Every row comes from one small tree of marks. The marks that hang from a mark follow it in brackets, in the order of their numbers. Every link used is in the known rows. Which tree was each row made from?
Known rows:
Q_632(Q_22(Q_220) Q_416(Q_586(Q_723))): [  7 -30  17  23  -7  -6  36  14   7  27  15   4  23  -3  -9  13 -11   3]
Q_220(Q_416(Q_586(Q_418 Q_723) Q_632(Q_22))): [ 14 -24  -6  24  -2 -16  18  10  18   4  -2   5  25  10 -18  20 -25   6]
Q_418(Q_586(Q_723)): [ -8   0 -18   6   1   7   6  -7  15   1  33   5  17  -8 -32  10  -5  -9]
Q_416(Q_220 Q_586 Q_632): [-10 -21 -16   7   5  -3  -6   7  -9  -4 -23   3  21  10 -17  19 -30   5]
Q_723(Q_586): [-15  -6  -8  -3  -1  -9   6  -2  11   4   5  -4  15  -6 -28   0   1   5]
Q_632(Q_22(Q_586)): [ 9 -3 -9  6  0 -2  8  0  2 12 -3 17 18 -4 -8  7 -7  3]
Q_416(Q_220 Q_586(Q_418 Q_723)): [-10  -8  -7   4   4  -9 -17   0  12   5   9   2  25  -1 -31  -4 -10  15]
Q_220(Q_416(Q_632)): [  2 -24   0  11   1 -14  21  13  -2 -12 -19  10   8  14  -7  16 -24   3]
Q_416(Q_220 Q_632): [ -9 -16 -10   7   2   7   9  20 -23  -8 -33   7  15  10 -15  13 -28  -5]
Q_220(Q_416(Q_632(Q_22))): [ 11 -27   2  20  -2 -12  30  16  -4  -4 -24  12  16  12  -4  22 -27  -2]
Q_632(Q_416): [ -6 -12   8   9  -2 -12  22   7  -7   4   0  15  10  10  -5   1  -1   3]
Q_723(Q_586(Q_418)): [ -9  -6  -8   2   0 -16   5  -1  14   5   7 -11  14  -3 -31 -10   8  10]
Q_220(Q_416(Q_586(Q_723) Q_632(Q_22))): [  9 -24  -6  21  -3 -10  21   9  15   3  -4  10  26   8 -15  27 -31   1]
Q_586(Q_723): [ -8  15  -5  -2  -4   7   4  -1  11   6  17   8  16  -6 -20   4  -3  -4]
Q_220(Q_416(Q_586 Q_632)): [  1 -29  -5  10   3 -22   8   2   9  -9 -11   7  14  14 -10  21 -25   9]
Q_632(Q_22 Q_416(Q_586(Q_418 Q_723))): [ 10 -14   2  28  -6 -12  26   8  12  24  14  12  31   6 -15   9  -5   2]

Which tree is each row?
[  7 -14 -15  20   0  14  12  26 -13   5 -24  12  24   5 -25  10 -31  -3] => Q_416(Q_220 Q_632(Q_22(Q_586(Q_418 Q_723))))
[  1 -29  13  26  -4  -5  35  25 -21  12 -23  24  25   9  -5   7 -17   0] => Q_632(Q_22 Q_416(Q_220))
[ 15 -18   2  23  -2 -11  26  13  -2  16   1  21  18   8 -10  -2  -2   7] => Q_632(Q_22(Q_586(Q_418)) Q_416)
[ 10 -39  17   1   7 -22   7   9  11  -4   8  -3 -10  -1 -13 -15  -5  29] => Q_22(Q_220(Q_416) Q_586(Q_418))
[ 17 -20  -7  15   0   3  23  16  -7   9 -13  -6   9   2 -10  13 -17  -3] => Q_416(Q_632(Q_22(Q_220 Q_586(Q_418))))
[ 16 -22  -4  22  -2  -7  23  18   8  -1 -10  13  17  10 -17  13 -25   3] => Q_220(Q_416(Q_632(Q_22(Q_586(Q_418 Q_723)))))
[  4 -25   6  31  -4 -10  23  17   0  20   0  17  35   6 -20   5 -15   7] => Q_632(Q_22 Q_416(Q_220 Q_586(Q_418 Q_723)))
[  5 -16 -17  25   0   4   6  17   2  12 -12   1  36   5 -29  18 -31  -1] => Q_416(Q_220 Q_586(Q_418 Q_723) Q_632(Q_22))
[ -9 -21   5  16   0 -13   6  11   3   8   9  13  23  10 -24  -4  -9  14] => Q_632(Q_416(Q_220 Q_586(Q_418 Q_723)))
[  2  10 -13  -3   2   0 -11  -3  19   5  25   9   9  -3 -28 -12   3  11] => Q_22(Q_586(Q_418 Q_723))
[ 12 -35  20  15  -1 -13  34  14  -3   9 -12  -1  10  -4   2  12 -15   5] => Q_632(Q_22(Q_220(Q_416)))
[ 15 -35  15  11   1 -10  23  11   2   9  -5   8   7  -6  -4   6 -15  13] => Q_632(Q_22(Q_220(Q_416) Q_586))
[  6 -20   7  -5   7 -10  -2   2   7   4  14 -10  -9  -6 -14 -15   4  21] => Q_22(Q_220 Q_586(Q_418))
[  8 -11 -20  15   0  -4  11  -1   4  11 -11   0  27   7  -9  31 -22  -7] => Q_416(Q_586 Q_632(Q_22))
[ 11  -5 -19  13  -1   8  17  10  -7   6 -17   9  17   6 -10  21 -21 -10] => Q_416(Q_632(Q_22(Q_586)))
[  8 -21 -14  19   3   6  12  25 -19   2 -33  11  20   8 -18  10 -29  -1] => Q_416(Q_220 Q_632(Q_22(Q_586(Q_418))))
[-13 -21   5  11  -2  -7   9  11   1   7   6  19  23   7 -21   3 -14  10] => Q_632(Q_416(Q_220 Q_586(Q_723)))
[-11 -11 -18   8   1   9  -5  11   1   1  -9   5  28   5 -29  19 -32   0] => Q_416(Q_220 Q_586(Q_723) Q_632)
[  2 -19   2   8   2 -27   0  -4  26  -2  16   6  16   5 -20   3  -9  19] => Q_220(Q_416(Q_586(Q_418 Q_723)))
[ -9 -18  -6   3   9 -21 -17  -3   2   0  -5   0  18   5 -20  -4  -8  21] => Q_416(Q_220 Q_586(Q_418))
